What can hang from each mark
z768: z82 z228
z572: z626
z82: z768
z37: z626
z228: z572 z577 z768
z577: z228 z626
z626: z37 z572 z577

Each row was made from one small tree. The marks that hang from a mark follow it in brackets, in the order of their numbers. Every link used is in the known rows. Write each row's tree.
Known rows
z626(z37 z577(z228(z572 z768))): [  3.6 -10.8  -5.8  15.6 -29.8  -1.6  -6.1 -10.8  -0.5  -7.4  -4.8   3.6
  -7.7   0.8  -4.0   1.4 -16.0  -1.5  -1.2  24.2  18.5   0.9]
z626(z37 z572): [-26.6  -7.7   0.0  13.2  11.9  -1.7  22.3  36.4 -12.9  -1.3  10.9  -2.7
   4.7 -22.2  -4.9 -20.0 -11.7 -18.6 -13.3 -27.3   7.0  -5.7]
z572(z626(z37)): [-27.3 -12.6   0.4  -0.4  12.5   3.0  18.9   5.2 -13.8 -10.2   0.2   7.3
  -8.5 -19.7   2.0 -12.1  -3.8 -23.0 -10.6 -19.2 -26.8 -17.4]
z577(z228(z572)): [ -3.6   7.4   3.8  -3.8  -7.5  -3.4  -3.1   7.1   9.9  16.6   0.4   6.7
   1.0  -8.8  -7.3  -2.8  -1.7  -8.8   2.4  -2.3   8.4 -12.7]
z228(z572): [-16.6  -5.2  10.6 -10.8   9.7  -4.1   0.5  32.5  -0.5  14.9   9.3   4.0
  23.2   2.7  -2.8  -5.3 -20.3   0.0  -2.4   4.4 -12.8 -17.8]
z577(z626(z572)): [-22.9   9.6 -12.3   0.9   8.5  -6.6   0.0  20.8  -1.0 -10.4   7.9   1.9
  -0.6   8.1  -2.3  -3.3  12.8  -1.2   7.1 -24.4   5.4  -8.1]
z626(z577(z228)): [ -0.7  20.1  -7.3  -1.5   5.7  -2.7 -11.2   4.0  -2.5   7.1   5.8  10.9
  -9.7  20.2  -8.9  -7.6 -14.8  -7.7   7.0  -6.5   7.3   4.3]
z37(z626): [-17.2   6.7  19.0 -10.9  34.9  -7.6  12.6  23.6 -11.5  -5.2   7.0  -7.4
  11.6 -26.8  -3.4 -38.0  -3.0 -18.7   4.9 -25.1 -11.1 -13.6]
z626(z37 z572 z577(z228(z768))): [  4.8  -7.8 -12.5  30.2 -18.3  -1.7   6.5   1.3  -4.9  -7.5   1.2   0.2
 -13.5  -1.1  -6.5  -4.2  -4.1 -16.0  -3.7  -2.3  30.1  17.1]
z37(z626(z572 z577(z228))): [ -2.7  -5.4   4.3  11.4  12.1  -2.6  18.5  12.4   8.5  10.9  14.7   4.8
   6.9  -3.6  -2.5 -29.9   2.1 -29.3  10.9 -34.6   4.9   7.0]
z626(z577): [-12.7  10.2  -1.7  -8.0  22.4  -3.1  -7.9  26.4 -12.5   3.7  13.7   8.6
   9.2  29.5  -5.2  -9.6 -30.1  -0.2   2.3  -1.6 -11.0   1.1]
z577(z228): [ -2.4  28.4  -0.4  -5.3   8.6  -6.2  -6.7   4.6  -4.1   5.3  -2.2   2.5
 -15.6 -13.4 -11.7 -11.7   3.6 -14.5   1.9 -15.6  16.0  -4.9]
z37(z626(z572 z577(z228(z768)))): [ 11.3  -7.9   5.7  17.9   5.0  -6.0  11.5   4.3   2.9  -0.1   5.5  -5.1
   4.6  -7.3  -3.2 -22.0   9.0 -25.2  12.1 -15.3  13.4  15.3]
z82(z768(z228(z572 z577(z626)))): [ 10.9   7.2   7.7 -19.4  19.0 -14.0 -11.8   0.9  -8.5  -3.9  -1.0 -15.6
   5.4  -0.4   6.4  14.2  -2.2  43.4  -2.2  14.6  -1.7   3.0]
z228(z572(z626) z768(z82)): [ 13.8  -9.3  12.2 -10.7  -3.7  15.5   6.5  -6.3   7.1   8.6  -8.5  -6.2
  15.7   5.2   5.0  11.9   8.1  -0.1  -2.0  30.0 -27.4  -2.7]
z577(z228(z572 z768) z626(z37)): [ -3.1   2.2 -14.4  11.5 -44.7  -7.2 -12.8 -32.2   5.9 -30.5 -19.8  -3.7
 -26.8 -21.9  -2.4   9.7  22.7   6.1   6.7  17.3  32.5 -14.5]
z82(z768(z228(z572(z626)))): [  0.8   7.2   5.1 -12.5  27.5  -9.9  22.3   3.1 -13.6   0.4   9.3  -5.5
   4.4  -3.7   2.0   8.7  -6.1   8.8 -11.0   0.7 -22.4   2.8]
z577(z228(z768) z626(z572)): [  8.1  17.6 -18.6  15.4 -19.3  -9.3 -12.1 -15.8   4.7 -20.4 -12.1  -5.9
 -23.6  -6.2  -7.0   8.9  38.1  -5.5  12.3  -7.3  36.9   7.0]
z228(z572 z768): [  2.6  -7.4  12.2  -3.0   0.4  -9.3  -8.7  21.1  -6.8   0.7  -2.8  -8.7
  20.3  -1.8  -3.1   5.4 -10.8   5.0  -1.5  30.3  -0.6  -6.9]
z577(z228(z572) z626): [-10.6  14.1 -12.3  -6.2 -25.1  -5.7 -13.3 -14.7  17.7  -4.9  -5.7   9.4
 -13.8   1.1  -3.2   6.2  17.7   4.3  13.4  -4.2  14.0 -19.0]
z768(z82 z228): [ 10.1  50.6   1.5 -18.5  36.3  13.2  16.5   1.9 -13.0   6.7  13.2 -12.2
   4.1   4.1  -4.9  -5.5 -10.2  14.9 -12.6 -13.5   0.4  23.1]

Write each row's tree
[ 25.4  22.1   7.1  -6.2 -16.8   8.8  -8.5 -13.5  10.5  10.4 -13.8 -10.5
  -3.0  -8.2  -7.7   5.4  12.2   2.7   2.3  26.5  18.3   3.1] : z577(z228(z572 z768(z82)))
[  3.4   1.8  -0.7  -9.7  23.6  -7.7  19.5   0.0 -11.3   2.1  15.0   0.8
   7.7  19.4   3.3  12.7 -18.3  12.7  -7.4   6.6 -27.5  10.0] : z82(z768(z228(z572(z626(z577)))))
[ -2.3 -13.3   2.1  -3.6  -0.9  -2.5  -5.0  -5.3   0.3  -2.7   4.4  -4.0
  12.0  -3.2  12.3  12.5 -10.0  36.9  -8.2  -0.5   0.9   3.0] : z768(z228(z572 z577(z626(z37))))
[26.2 16.5 -6.5 12.8 -6.0 10.9 -1.5 -0.8  6.7 13.4  1.4 -3.9 -3.1 22.3
 -7.1  2.0  5.6 -6.7  4.7  5.6 21.2 27.3] : z626(z572 z577(z228(z768(z82))))
[ -9.5  20.2 -19.2   7.8 -11.1  -5.7  -4.0  -4.8  10.2  -7.1  -1.1   5.5
 -21.6  -1.4  -6.3  -0.7  29.7  -9.7  11.5 -30.3  26.4  -3.5] : z577(z228 z626(z572))
[ 25.3   7.9  20.8 -21.5  21.6  17.2   0.1   5.6   6.2  33.4   6.5 -12.0
  29.7   9.6   8.2   8.3 -16.1  36.5 -12.2  10.4 -10.2  19.5] : z768(z82 z228(z572 z577))
[  5.0 -33.2   4.0   3.6  -6.7  -0.3  -1.5   2.0   2.1   3.2   1.4   8.3
  20.4  27.4   6.5  16.9 -12.3  -2.9   2.3  30.7 -30.9  -0.2] : z228(z572(z626(z577)) z768)
[-24.3 -37.6  -0.8   2.5  -8.5   6.1  16.4   7.1   4.6   6.1  10.2  20.0
  15.1  14.0   8.0   1.3 -24.3 -10.7  -5.8   2.9 -36.7 -16.6] : z228(z572(z626(z37 z577)))
[-12.6 -21.4   2.6   2.3   1.1  -2.1 -14.1  16.9   0.0  -5.9  -5.0  -5.7
   2.3  -9.3   7.5  -3.7   5.9  13.5  -0.7 -13.9   5.8  -8.2] : z228(z577(z626(z37 z572)))
[ 10.0 -10.1  11.8   4.0  -6.2  -6.1   0.6  -6.4   7.3  -0.8   0.5  -1.1
   9.1  -5.0  -0.8 -16.4  -1.3 -12.6  13.7   8.3   3.0   0.6] : z37(z626(z577(z228(z572 z768))))
[ 17.2  27.9  -9.5  -6.8 -34.9   7.4 -18.5 -35.3  18.5 -11.6 -20.2  -8.3
 -17.5   0.4  -3.1  14.9  32.0  16.1  14.3  24.6  24.5  -4.2] : z577(z228(z572 z768(z82)) z626)
[  3.2 -36.4  13.6  -1.2  10.6   3.9  12.9  -2.2   0.2  15.6   6.7   2.3
  21.0  -8.1  15.9  12.0 -14.9  14.1 -17.7  -5.2 -26.2   6.5] : z768(z228(z572(z626(z37)) z577))
[-21.7   5.4 -15.3   3.3 -36.1  -3.2  -5.1 -21.5  12.0 -18.4  -9.3   7.5
 -24.0 -17.8  -1.8   0.1  14.4   2.1   6.0  -7.6  20.5 -25.2] : z577(z228(z572) z626(z37))
[ 26.7  28.6  15.6 -22.4  37.8  15.2  -3.7   2.7  -7.4  21.3   4.0 -17.5
  13.2   4.2   3.9   0.1 -10.3  31.0 -12.1  -2.7  -3.5  26.9] : z768(z82 z228(z577))
[ -3.0  -1.6  -9.1   0.4   4.4   3.5   1.4 -11.4   3.3   7.1   3.1  20.9
 -11.5  20.9   0.4   1.5  -0.3 -22.5   5.6 -14.2 -22.1   0.5] : z572(z626(z577(z228)))
[ -5.5  -7.0   0.5  -3.6  18.5   0.3  26.0   2.2  -2.2  11.8  18.6   9.2
  18.9   6.4   5.7  11.5 -11.3  -0.4 -12.7 -13.1 -27.3   7.9] : z768(z228(z572(z626)))
[ 11.9 -28.7  15.6  -8.8  20.0   2.2   5.8   3.1   3.8  26.4   9.7   3.6
  28.5   7.0  14.7  17.0 -12.0  15.9 -11.3  -2.7 -31.9  11.4] : z768(z228(z572(z626) z577))
[ -2.5  24.0 -19.0  10.4 -28.1  -8.7 -16.5 -34.1  -7.9 -43.6 -22.5  -8.6
 -42.8 -27.2  -7.2   1.1  28.5   1.3   6.6   3.7  39.0  -7.8] : z577(z228(z768) z626(z37))
[-24.5 -18.1  -6.3   2.9   8.7   5.3  14.1   2.1 -10.3  -8.7   7.4  15.9
  -4.5   9.6   4.1  -7.1 -17.7 -17.9  -5.6 -11.4 -32.3  -8.9] : z572(z626(z37 z577))
[-13.4 -10.0 -12.1   9.2  -7.7   6.2  11.4 -17.9  -0.7  -5.5  -0.2  19.0
 -21.3   2.3   1.0  -5.7  -3.8 -24.7  -2.3 -15.9 -15.5  -4.6] : z572(z626(z37 z577(z228)))
[ 11.5 -58.7  22.9   2.9 -11.3   1.6 -11.4  -0.2   1.1   5.7 -17.4  -5.4
  19.3 -14.8  15.0  13.8  -1.5   7.6  -8.3  33.7 -24.8  -8.8] : z228(z572(z626(z37)) z577 z768)
[ 33.5 -14.0  30.9 -17.8   0.5  11.6 -27.4  11.1   7.4  24.4 -16.4 -21.0
  29.8   2.8   7.2   9.7  -4.1  30.9  -1.3  48.7  -6.8   4.2] : z228(z572 z577 z768(z82))
[ 15.7  17.6  -6.5   5.0  -2.1  -6.0 -19.3  -5.5  -7.1  -5.2  -4.0   1.1
 -12.3  17.0  -8.9   1.3  -6.9  -3.6   7.0  14.8  17.2  12.9] : z626(z577(z228(z768)))
[-23.2 -15.2  -7.1  17.6   7.2   1.8  17.3  32.9  -9.9   0.9  18.4   6.8
   8.3  11.0  -2.4 -15.8 -27.7 -12.3  -8.6 -17.9   1.2   4.2] : z626(z37 z572 z577)
[ -2.5   9.3 -21.0  24.3 -31.7  -7.3  -2.7 -21.8  -0.6 -32.4 -15.5  -7.6
 -33.5 -24.8  -5.9   2.9  34.2  -7.8   4.9  -9.6  43.5   1.3] : z577(z228(z768) z626(z37 z572))
[-33.1   1.0 -14.9  10.1  -3.3  -4.1   8.3  13.8  -5.9 -23.6   4.5   0.1
  -9.5 -11.2  -1.1 -10.3   8.4  -4.1  -0.8 -26.8  12.1 -13.2] : z577(z626(z37 z572))
[ 20.7  10.7  -5.8  -2.6  -3.5  15.6  -2.2 -28.3   4.5   1.6  -8.4   5.7
 -14.7  21.2   0.2   7.5  10.9 -12.3   6.2  10.5 -14.7  13.3] : z572(z626(z577(z228(z768(z82)))))
[ 27.3  14.0  10.5 -19.7   3.2   8.3 -40.5 -10.6  -2.1 -10.5 -25.0 -23.8
  -1.5   5.1   5.4   9.5  20.2  36.7   8.7  32.3   6.0   5.9] : z228(z577(z626) z768(z82))
[ -3.7  -9.2   1.2  -1.6 -10.7   1.5   6.5  -7.9  16.1  17.8  -0.8  15.6
  -2.3  -5.8   0.2   4.5   9.4 -21.4   2.2  -8.4 -13.8 -14.2] : z577(z228(z572(z626)))
